Every row comes from one small tree of marks. Brackets hold a mark, then the marks that hang from it, in the order of their numbers. Every link used is in the known rows. Which tree was each row made from?
Known rows
(Z_544 Z_418): [ 1.513 -0.202  0.126  0.174  2.149 -0.457 -0.333 -0.107 -1.632  0.629
  0.027 -0.388  1.053 -1.445  1.150  0.489  0.765  0.161 -0.833 -0.031
 -0.541 -1.045]
(Z_982 Z_418): [-1.043  0.995 -0.150 -0.512  0.011 -0.250 -0.590 -0.145 -0.768  2.088
 -0.232 -0.001 -0.073 -0.453 -0.362 -1.320 -0.700  1.534 -0.083 -0.140
  0.395 -0.187]
(Z_538 Z_544): [ 1.345 -0.464  0.122  0.643 -0.324  0.370 -0.586  0.313 -0.721  0.455
 -1.097 -0.479  0.218 -0.727 -0.141 -0.200  0.650 -0.709  0.622  0.117
  1.048 -1.051]
(Z_538 (Z_544 (Z_418 Z_153 Z_922))): [ 2.235 -1.486 -0.200  1.136  3.388 -1.700 -0.472  1.013 -3.490  1.727
 -0.230 -0.943  1.612 -2.699  1.725  0.866 -0.304 -0.888 -2.408  0.121
 -0.524 -2.643]
(Z_418 Z_153 Z_544 Z_730 Z_982): [ 3.138  1.477 -3.403  0.420  1.115  0.640  1.415  1.790 -0.971  2.172
  0.859 -1.546  1.863 -0.545  0.626  1.675  2.607 -3.553 -5.502  2.270
 -1.254 -2.646]
(Z_982 (Z_418 Z_153 Z_325 Z_922)): [-1.171  0.217 -1.210  0.850  3.131 -1.616  0.445  0.606 -2.535  2.838
  1.285  0.116 -0.267 -3.375  0.863 -0.171 -3.057 -0.100 -2.357 -0.651
 -1.325 -1.841]
(Z_466 (Z_982 (Z_418 Z_325 Z_730))): [ 0.287  0.866 -0.792  0.850  2.947  1.163  0.720  0.472 -3.120  2.535
  0.863  0.181  0.269 -0.365  0.945 -1.906 -1.020 -0.104  0.817 -0.878
 -0.203 -2.546]
(Z_544 (Z_418 Z_153)): [ 1.696 -0.330 -0.799  0.564  3.757 -0.983 -0.038  0.560 -2.339  0.901
  0.347 -0.697  1.500 -2.193  1.410  0.895 -0.419 -1.229 -3.042  0.186
 -0.797 -1.676]
(Z_124 Z_466): [-0.119 -0.199  0.574  0.027  0.995  0.794  0.756  0.117 -1.414 -0.687
  0.140  0.092 -0.777  0.176  0.417 -0.150  0.717  0.111  1.871  0.135
  0.721 -1.018]
(Z_124 (Z_466 Z_982)): [-0.042 -0.558  1.104  0.250  1.613  1.105  1.260  0.312 -3.206 -0.992
  0.264  0.262 -1.009  1.299  1.142 -1.476  0.403  0.301  3.385 -0.402
  1.367 -1.329]
(Z_982 (Z_418 Z_325)): [-0.884  1.095 -0.772  0.530  1.089  0.168 -0.323 -0.178 -1.134  2.244
  0.206  0.221 -0.692 -2.580  0.130 -0.943 -1.314  0.318  0.093 -0.604
 -0.226 -1.242]
(Z_418 Z_153 Z_325 Z_544 Z_730 Z_922): [ 1.938 -0.164 -2.527  2.833  3.437 -0.488  0.505  1.285 -2.519  3.179
  1.945 -0.580  0.784 -3.280  2.219  1.589  0.087 -3.109 -4.906  1.104
 -2.940 -4.572]
(Z_418 Z_325 Z_922): [-0.413 -0.738 -0.139  1.056  1.601 -1.053  0.804  0.198 -1.126  0.563
  1.341  0.324 -0.926 -2.511  0.925  0.659 -1.417 -0.145 -0.163 -0.844
 -1.671 -1.172]
(Z_982 (Z_418 Z_153)): [-0.854  0.891 -1.044 -0.110  1.618 -0.817 -0.352  0.402 -1.542  2.298
 -0.008 -0.260  0.443 -1.061 -0.111 -0.923 -1.835  0.065 -2.233  0.016
  0.174 -0.757]
(Z_982 (Z_418 Z_325 Z_544 Z_730 Z_922)): [ 0.293  1.056 -1.625  1.624  1.556 -0.132 -0.413  0.506 -2.090  4.632
  1.015 -0.341  0.024 -2.884  1.161 -0.194  0.448  0.059 -2.241  0.551
 -2.001 -3.678]
(Z_594 Z_922): [-0.048 -0.644 -0.167  0.960 -0.720  0.449  0.045  0.192  1.437 -0.583
 -0.643  1.169 -0.884  1.065 -1.445 -0.009  0.891 -1.052  1.143 -1.211
  0.784 -0.737]
(Z_544 (Z_418 Z_153 Z_325 Z_730 Z_982)): [ 3.777  0.766 -3.035  0.633  5.419  0.336  2.060  1.662 -2.288  1.485
  1.735 -1.161  2.214 -3.316  1.871  2.288  0.446 -3.397 -4.445  0.583
 -2.378 -3.099]
(Z_538 (Z_544 Z_418)): [ 2.616 -0.737  0.166  0.814  1.627 -0.113 -0.925  0.317 -2.135  1.180
 -1.242 -0.786  1.153 -2.086  0.955  0.272  1.362 -0.482 -0.192  0.159
  0.565 -2.167]
(Z_538 (Z_544 (Z_418 Z_325 Z_922 Z_982))): [ 2.842 -0.556 -0.792  0.620  2.233 -0.833  0.848  1.020 -2.745  1.283
  0.244 -0.944  0.624 -3.924  1.462  1.455  0.973 -1.003 -0.868 -0.181
 -0.954 -2.367]
(Z_418 Z_325 Z_982): [ 0.978  1.081 -1.638 -0.133  0.403  0.431  2.048  0.652  0.031 -0.273
  1.010 -0.378 -0.487 -2.104  0.120  1.124  0.304 -1.704 -0.426 -0.080
 -0.688 -0.343]
(Z_594 Z_523): [-1.006 -0.009  1.970 -0.711 -0.156  1.207 -0.402  0.469 -0.322 -0.086
  0.733  0.050 -1.121 -1.494 -0.318  0.338  0.520  0.120 -0.272  0.437
  0.312 -0.170]
(Z_544 (Z_418 Z_325 Z_730)): [ 2.829  0.084 -1.274  1.356  4.528  0.734  0.368  0.485 -1.982  1.684
  0.981 -0.463  1.535 -2.863  1.960  1.280  0.516 -1.502 -1.673  0.079
 -2.009 -3.370]

Which tree is each row?
[ 2.875  0.254 -1.642  0.079  4.309 -0.421  2.287  1.189 -2.167  1.410
  1.966 -0.793  1.422 -2.680  1.923  2.293  0.857 -1.051 -2.465  0.078
 -3.165 -2.536]
(Z_544 (Z_418 Z_325 Z_730 Z_922 Z_982))
[-1.030  0.685 -0.283  0.473 -0.948 -1.460 -1.118 -0.008 -1.754  3.587
 -0.169 -0.230 -0.452 -1.233  0.560 -1.018  0.510  1.863 -1.504  0.534
 -0.691 -1.388]
(Z_982 (Z_418 Z_544 Z_922))
[ 2.286  0.720 -2.140  2.437  1.243  1.440 -0.145  0.448 -0.981  2.707
  0.749 -0.519  0.428 -2.633  1.292  0.824  1.928 -2.678 -2.180  1.077
 -1.689 -3.978]
(Z_418 Z_325 Z_544 Z_730)
[-0.166  0.685 -1.105  0.614  2.872 -0.264  0.606  0.527 -1.770  3.227
  1.482  0.129  0.221 -1.954  0.636 -0.205 -1.474  0.880 -1.148 -0.439
 -1.964 -2.402]
(Z_982 (Z_418 Z_325 Z_730 Z_922))
[ 1.695  1.431 -2.188  1.083 -1.069  0.707  1.162  0.610 -0.555  1.212
  0.497 -0.843 -0.650 -3.049  0.672  1.175  2.549 -2.524 -1.715  0.959
 -0.747 -1.903]
(Z_418 Z_325 Z_544 Z_982)
[-0.631  0.533 -0.029  0.804  1.557  0.354  0.314  0.013 -3.144  1.771
  0.390  0.347 -0.789 -0.918  0.799 -2.367 -1.473  0.357  1.766 -1.285
  0.604 -1.486]
(Z_466 (Z_982 (Z_418 Z_325)))
[ 1.394  0.568 -2.534  1.480  1.052 -1.330  1.846  1.400 -1.942  1.841
  1.633 -0.997 -0.258 -3.737  1.460  1.953  0.561 -3.057 -4.510  1.045
 -2.109 -2.436]
(Z_418 Z_153 Z_325 Z_544 Z_922 Z_982)
[ 1.208  1.572 -2.950  2.078  2.594  0.549 -0.476  0.792 -2.419  4.729
  0.747 -0.638  0.709 -3.400  0.988 -0.087  0.175 -2.396 -4.281  1.007
 -1.387 -4.298]
(Z_982 (Z_418 Z_153 Z_325 Z_544 Z_730))
[-0.837  0.255  1.036 -0.206  1.617  0.864  0.874  0.205 -3.830  0.703
  0.064  0.234 -1.068  1.022  0.761 -2.543 -0.172  1.418  3.174 -0.574
  1.662 -1.514]
(Z_124 (Z_466 (Z_982 Z_418)))
[ 1.606  0.442 -2.267 -0.757  3.124 -0.920  2.837  2.049 -1.111  0.878
  2.059 -0.863  1.631  0.444  0.624  1.987 -0.442 -1.706 -4.592  0.879
 -2.446 -1.115]
(Z_418 Z_153 Z_730 Z_922 Z_982)
[ 2.118 -0.710 -0.187  0.154  4.027 -1.034  0.516  0.757 -2.181  1.709
  1.134 -0.477  1.831 -0.741  1.733  1.331  0.424  0.662 -2.184  0.338
 -2.437 -2.145]
(Z_544 (Z_418 Z_730 Z_922))
[ 4.449  0.240 -1.880  0.832  3.088  1.107  0.933  1.313 -2.198  1.639
  0.093 -1.239  1.475 -3.333  1.238  1.507  2.029 -2.405 -1.548  0.450
 -0.932 -3.467]
(Z_538 (Z_544 (Z_418 Z_325 Z_730 Z_982)))
[ 0.450 -0.303 -0.789  2.317 -0.007 -0.843 -0.115  0.097 -1.643  2.083
  0.906 -0.170 -1.154 -3.421  1.483  0.753  0.596 -0.901 -1.451  0.288
 -1.732 -2.733]
(Z_418 Z_325 Z_544 Z_922)
[ 2.335  0.665 -1.359  0.040  2.611 -0.040  1.482  0.590 -1.571  0.403
  0.757 -0.757  0.502 -3.446  1.324  1.492  0.872 -1.500 -1.305 -0.120
 -1.240 -1.437]
(Z_544 (Z_418 Z_325 Z_982))
[-0.716  1.011 -1.698  0.979  2.578 -0.386  0.023  0.490 -1.893  2.518
  0.657 -0.047  0.001 -3.221  0.363 -0.530 -2.334 -1.040 -2.171 -0.485
 -0.394 -1.847]
(Z_982 (Z_418 Z_153 Z_325))
[-0.562  0.621 -0.389 -0.506  1.892 -0.719  0.198  0.560 -1.362  3.144
  0.805  0.007  0.728  0.291  0.219 -0.475 -0.678  1.867 -1.355 -0.055
 -1.443 -1.366]
(Z_982 (Z_418 Z_730 Z_922))
[-0.733  0.558 -1.018  0.891  0.657 -2.001 -0.885  0.506 -2.547  3.926
  0.285 -0.566  0.162 -1.789  0.825 -0.609 -0.503  0.291 -3.717  0.660
 -0.715 -2.096]
(Z_982 (Z_418 Z_153 Z_544 Z_922))
[ 1.045  1.685 -2.210  1.742  1.041  1.075 -0.702  0.328 -1.635  4.347
  0.248 -0.390  0.328 -2.757  0.811 -0.522  1.100 -0.942 -2.074  0.832
 -1.054 -3.672]
(Z_982 (Z_418 Z_325 Z_544 Z_730))
[ 3.280  0.955 -1.547 -0.959  2.893  0.503  1.497  1.063 -1.140  0.969
  0.744 -1.159  2.259 -0.349  0.901  1.669  2.066 -0.948 -2.575  0.845
 -1.389 -1.442]
(Z_544 (Z_418 Z_730 Z_982))
[ 0.014  1.254 -2.209  1.920  1.267 -0.359 -0.835  0.293 -2.379  3.937
  0.138 -0.483 -0.121 -4.169  0.992 -0.650 -0.358 -1.774 -3.221  0.424
 -0.418 -3.083]
(Z_982 (Z_418 Z_153 Z_325 Z_544))
[ 2.772  1.683 -2.403 -0.010 -0.697  1.201  1.093  1.155 -0.015  1.834
  0.433 -1.220  1.162  0.205  0.291  1.243  3.754 -1.925 -3.000  1.993
 -1.040 -2.032]
(Z_418 Z_544 Z_730 Z_982)
[ 0.966  1.075 -1.441  1.231  2.088  0.561 -0.136  0.948 -3.823  3.687
  0.370 -0.603  0.993  0.281  1.320 -1.901  0.301 -1.012 -2.437  0.564
  0.115 -3.311]
(Z_466 (Z_982 (Z_418 Z_153 Z_544 Z_730)))
[ 1.765  1.286 -2.487  0.322 -0.576 -0.266  0.973  1.291 -1.011  1.311
  0.160 -1.309  0.600 -1.334  0.567  1.158  1.994 -2.866 -4.448  1.685
 -0.430 -1.289]
(Z_418 Z_153 Z_544 Z_982)
[-0.442  0.563 -1.780  2.008  1.726 -1.548 -0.458  0.536 -2.921  4.272
  0.868 -0.319 -0.437 -3.975  1.377 -0.311 -1.064 -0.801 -3.571  0.318
 -1.374 -3.136]
(Z_982 (Z_418 Z_153 Z_325 Z_544 Z_922))
[ 3.192  0.015 -0.598 -0.258  1.017 -0.012  0.340  0.896 -1.823  0.783
 -0.892 -1.294  1.333 -1.788  0.597  0.842  2.068 -0.921 -0.739  0.425
  0.414 -1.462]
(Z_538 (Z_544 (Z_418 Z_982)))
[ 1.993  1.276 -3.146  1.531  0.582  0.014  1.324  1.192 -1.403  1.560
  0.967 -1.033 -0.013 -3.926  1.027  1.505  1.230 -4.100 -4.060  1.188
 -0.912 -2.501]
(Z_418 Z_153 Z_325 Z_544 Z_982)
[ 1.600 -0.048 -1.585  2.394  1.689  0.105  0.237  0.642 -1.490  2.899
  1.429 -0.379  0.050 -2.545  1.842  1.140  1.159 -1.548 -2.400  0.858
 -2.798 -3.855]
(Z_418 Z_325 Z_544 Z_730 Z_922)
[ 2.501  1.127 -3.433  0.485  3.748  1.004  2.683  1.874 -0.927  0.825
  2.004 -0.854  1.290 -2.068  0.720  2.000 -0.261 -3.981 -3.955  0.616
 -1.813 -2.275]
(Z_418 Z_153 Z_325 Z_730 Z_982)
[ 1.462 -1.062 -0.921  1.607  5.158 -1.997  0.612  0.815 -3.372  1.421
  1.529 -0.382  0.926 -4.382  2.472  1.492 -1.792 -1.395 -3.076 -0.543
 -2.232 -2.698]
(Z_544 (Z_418 Z_153 Z_325 Z_922))
[ 0.977 -0.619 -1.267  0.431  3.922 -0.892  1.202  1.424 -1.562  1.526
  1.700 -0.336  1.516  0.127  1.030  1.215 -1.336 -1.158 -3.883  0.403
 -2.192 -1.998]
(Z_418 Z_153 Z_730 Z_922)
[ 3.186 -1.101 -0.092  0.758  3.253 -0.577 -0.295  0.932 -2.668  2.128
 -0.083 -0.853  1.861 -1.530  1.564  0.868  1.172 -0.032 -1.405  0.311
 -1.213 -3.204]
(Z_538 (Z_544 (Z_418 Z_730 Z_922)))
